Each row was made from one walk, in order. Every step used is in the known rows, and no mark comes twice. Write each row's walk.
Known rows
lefu, bitivim, supi: [ -4  11   9  23  27 -38 -24   4   4 -28 -16 -12  23  16 -21 -17 -15   2
  41 -57  28 -25   0   4]
maged, lefu, nufu: [-19  15  -8  -7  -6  28 -19  29   5  12 -28 -63 -10 -53  53   9  19 -15
  -6  -7  48  18  26 -16]
maged, bibitur, viko, supi: [-23  -4 -14  -3  -8 -77  -3  -1   6   0  -6  48  58  42 -27 -14 -25  -6
 -15   6 -23  18   8  11]
bitivim, supi, viko, bibitur, maged: [ 30   2  16   2   1  21   6 -55 -26 -16   1  42  -4  23 -40  28 -11  -2
   2  17 -24 -14  -6  26]
bibitur, maged, lefu, viko: [ 27   8 -14  -3   5  27  10  57   9  -3   8   5 -45  -1  44 -90   4  12
 -23 -18  16 -10 -13 -19]
supi, bitivim: [-25  10 -16   7  20   7  -8   1  -1   3   5   2  28 -38   5 -19  69 -15
  22  -1 -27  23   1   7]
bibitur, maged, lefu: [ 24   3 -17  -9   9  20  14  25  15   1  -8 -19 -22   3  59 -74  14  -6
 -24 -13 -15   5  -8  -4]
lefu, maged, bibitur, viko: [ 39  -2 -33  15  -7  -8 -22  37  -3   8 -17  19  24  29 -35  -1 -76   3
  -4   6   5   5   7   4]
bitivim, supi, viko, bibitur, maged, lefu: [ 43   1  20   5   1  40  17 -46 -27 -11  -5   5 -23   2 -24  12 -11   1
 -10  24   0 -15  -1  20]
bibitur, maged: [  1   4 -22 -12   8 -11  -5  10  16  -8   1  44   5  35  33 -47  17 -12
  -6 -25 -52   6 -16   4]
maged, lefu, bitivim, supi, viko: [ 20   4  16  21  31  22   3   6   4  -6 -17 -75 -22 -29   4 -30  -8  15
  15 -13  53 -26   7  -4]
nufu, lefu, viko: [ -7   2   4  -6 -14   8 -26  84   8  17  19 -18 -42   9  14   6 -26   3
 -13  -7  43 -26  -3 -33]
lefu, nufu: [-50  19 -18 -12  -7  -8 -44   8   7  -1 -19  16  25 -16  21  51  20 -26
  20 -21  13  23  21  -8]
nufu, lefu, bitivim: [ -4   0   5   0  19 -25  -6  39  34   9   4 -42   5  18  11  -1 -39 -16
  17 -19  30 -18   6 -21]
bitivim, supi, viko, depapo: [-38  -9   0   0  -7  10 -19 -49 -35 -11  -5  28   0  26   3  57  18  11
  19  -3 -19 -40 -10  18]
viko, bibitur, maged, lefu: [ 27   9   6 -10 -20  -1  31 -20   1   1   4  29  15  -6   6 -35 -12 -26
 -14   5 -27  29   7   9]
depapo, viko, supi: [-104  -17   32   -7  -13  -34  -34   33    9   23   14   15  -41  -17
   27   55   92   25    3  -23  -21   -8  -17  -19]
nufu, lefu: [-11  -4   0 -14  -9   0 -19  46  16  23   0 -43 -12  12  33  25 -11 -21
 -13   1   3  -9   3 -15]
depapo, viko: [-88 -10  27   9  -5 -27 -61  36  12  16   7   1 -42 -33  11  49  86  20
  21  -7 -38  14 -19 -11]
vuzi, lefu, maged, bibitur, viko: [ 31 -12 -37  11  -8   0  -8   0   0 -12 -19 -81   6   5  -1  23 -48  23
 -14   7  12   9  -5   1]
nufu, lefu, maged, bibitur, viko, supi, bitivim: [ 48 -12 -20  -4   1  17  32  45   2  26   2 -26   1  25  -6  16 -76  -7
 -27  28  54 -17  16 -18]
maged, bibitur, viko, supi, bitivim: [-15  -1 -18   3   6 -63  14 -12   2  -2   0  46  63  22 -34 -26  -5  -8
  -8  18 -17  26  11  13]
depapo, viko, supi, bitivim: [-94 -14  27   0   5 -17 -12  19   4  20  21  14 -33 -42  19  42 115  23
  13  -8 -15   2 -14 -16]
bibitur, maged, lefu, bitivim, supi, viko, depapo: [ 23  -4 -12   3  29  15  42 -30   5 -19  -1   7 -10  26  36 -58 -15  11
  10 -16  12 -32 -10  -1]
bibitur, viko: [-42  -8   0   1  10 -37  -3  30   5  12 -21  -3  21   4 -20  -9 -11   7
  37   3 -66  -4  -8  -5]
lefu, bitivim, supi, viko, bibitur: [  6   9  23  22  27 -22  -4 -44  -1 -23   1  24  23  12 -62  12 -29   2
  45 -17  15 -19   3  14]
bitivim, supi, viko, bibitur, maged, lefu, vuzi: [ 69  -4  32   4   3  52  23 -46 -36 -10 -12  -4  -5 -12 -21 -19  14   7
  -8  27  22 -12   2  26]

Write each row's walk
[-38  -3 -13  -2  -6   7  10  13  -9 -15  21 -56 -25 -30  28   2  52  36
 -13 -24  35 -16 -14 -21]  vuzi, lefu, viko, supi, bitivim
[  3  18   4  -1 -25 -14  -4  27  -8 -11  33  97  -6  12 -32 -35 -17   0
   0 -17  -3   3  -7  -9]  lefu, viko, bibitur, maged
[-26   3  18  -5  -9   7 -13 -53  -3  16  20  57  17  -6 -47  46  12 -12
  15  38 -58  17   2  20]  supi, viko, bibitur
[ 40   7 -36  12 -18   2 -47  33  -2   5  -8  24  22  27 -10   5 -48  -8
 -23 -13  24  11  10   9]  lefu, maged, bibitur
[ 26 -15 -37   7   2   9  27 -13  -7  -9  -9 -74  12  -7   2  15 -23  24
 -20  11  27   3   0  -2]  vuzi, lefu, maged, bibitur, viko, supi, bitivim
[ -8   1 -19  10  -2 -71 -25   2   9  -7 -12  38  58  31 -41 -21 -32 -10
  -1  18 -35  36   6  18]  maged, bibitur, viko
[  2   1   7 -10   1  13  10 -61   4   6  25  85  10  16 -37  12   3 -13
   7  37 -69  16  -6  21]  supi, viko, bibitur, maged
[ -3  -1  11   8   8  25 -32 -20 -24  -8 -10  -3 -20  10 -19  40  17  10
   7   2 -11 -29  -8  18]  bitivim, supi, viko
[-31   0 -14   4 -14  -1 -30  26   0 -19  10 -65 -33 -23  23   7  26  33
  -6 -24  17  -6 -19 -16]  vuzi, lefu, viko
[-47  -6  33   3 -15 -32 -15  -9   9   5  21  59 -26 -16 -14  33  52   5
  15  10 -54  32 -16  -1]  depapo, viko, bibitur, maged
[ 31  -6 -41   9 -16   8 -28  -5   1 -14 -11 -78   4   3  18  29 -25  13
 -30  -6  26  15  -2   7]  vuzi, lefu, maged, bibitur
[-24  -3  10 -20 -21   3  -3  83   5  22  26  -7 -43  20  28  11 -18   5
 -29 -20  57 -44  -1 -40]  nufu, lefu, viko, supi
[ 20  -4  15   8  28   3   0  11  14  -1   1 -49 -17  25 -14  23 -48  -3
  16  -2  48 -40   3 -12]  nufu, lefu, bitivim, supi, viko
[   8  -10  -30    2  -11   33  -19   13   -2   -3  -16 -102  -22  -15
   37   39   -7   21  -10  -19    9   -9  -10   -7]  vuzi, lefu, maged
[  9  10   2 -12 -20 -25  16 -34   2  -6  12  77  37  22 -14 -15 -10 -32
   1  -4 -57  31   0  17]  viko, bibitur, maged
[-53 -12   1  -8  19 -27  46  13  -4  17  -6   9  29  -6 -12 -14  20  10
  28   4 -42 -15  -3 -10]  bibitur, viko, supi, bitivim
[ 28   7  27  20  18  16  17 -17  -4  -7 -11 -53  -8 -32 -20 -19 -24   5
  15  -2  50 -13  14   2]  maged, lefu, bitivim, supi, viko, bibitur
[ 23  16   0 -14 -19   5  30 -28   2  -3  -2  36  20 -13   8 -10 -17 -34
 -10  10  -1  37  19   3]  viko, bibitur, maged, lefu, nufu
[-54   1  -6 -15   5  -7  20   1  -5  13  11  20  25 -12  29  -5  73  -9
  -2 -25  -8  -6   3  -3]  viko, supi, bitivim
[ 11   7   4 -12   2  38  22 -59   4   7  13  49  -2 -13 -20  22  -6 -16
   1  48 -19  22  11   9]  supi, viko, bibitur, maged, lefu, nufu
[ 28 -13  19 -15  -5  17 -12  48   2  23 -11 -57  16 -10  36 -26  30 -12
 -10   7  37  -3   7  -7]  nufu, lefu, vuzi
[-36   0  31   0 -15  -7  -3  -7   9   7   9  25 -38 -44   3  42  43   2
   8  20  -5  38   1 -13]  depapo, viko, bibitur, maged, lefu, nufu
[ 16   0  12  -8   2  32  23 -52   2  11  19  45  -7  -5 -21  -4   1  -9
  -4  46 -45  14  -1  15]  supi, viko, bibitur, maged, lefu
[ 19 -17 -33   1 -13  -4   9  -3  -3  -7 -14 -72   6  14   9  27 -43  25
 -27  -2  22  -5  -3  -3]  vuzi, lefu, maged, bibitur, viko, supi
[ 50   2  -4   8  41  27  30  -8  14 -17  -6 -19 -27  12  19 -73 -15  11
   1 -10  18 -22  -8   0]  bibitur, maged, lefu, bitivim, supi, viko
[ 38   8  14   0   2  46  17 -53 -26 -15 -11   9 -18  -6 -22  36 -18  -6
  -3  28  26  -8  12  14]  bitivim, supi, viko, bibitur, maged, lefu, nufu
[ 52  12  16   4  -1  -9  43 -31  -3 -19  -3  19  17   4 -15 -42 -40 -18
   2 -10  11  10   9  10]  viko, bibitur, maged, lefu, bitivim, supi
[ 52   4  18 -11 -16  11  36 -19  -7   1  -2  20  33 -20   9 -67  15 -21
 -13  10  -5  33   9  15]  viko, bibitur, maged, lefu, vuzi
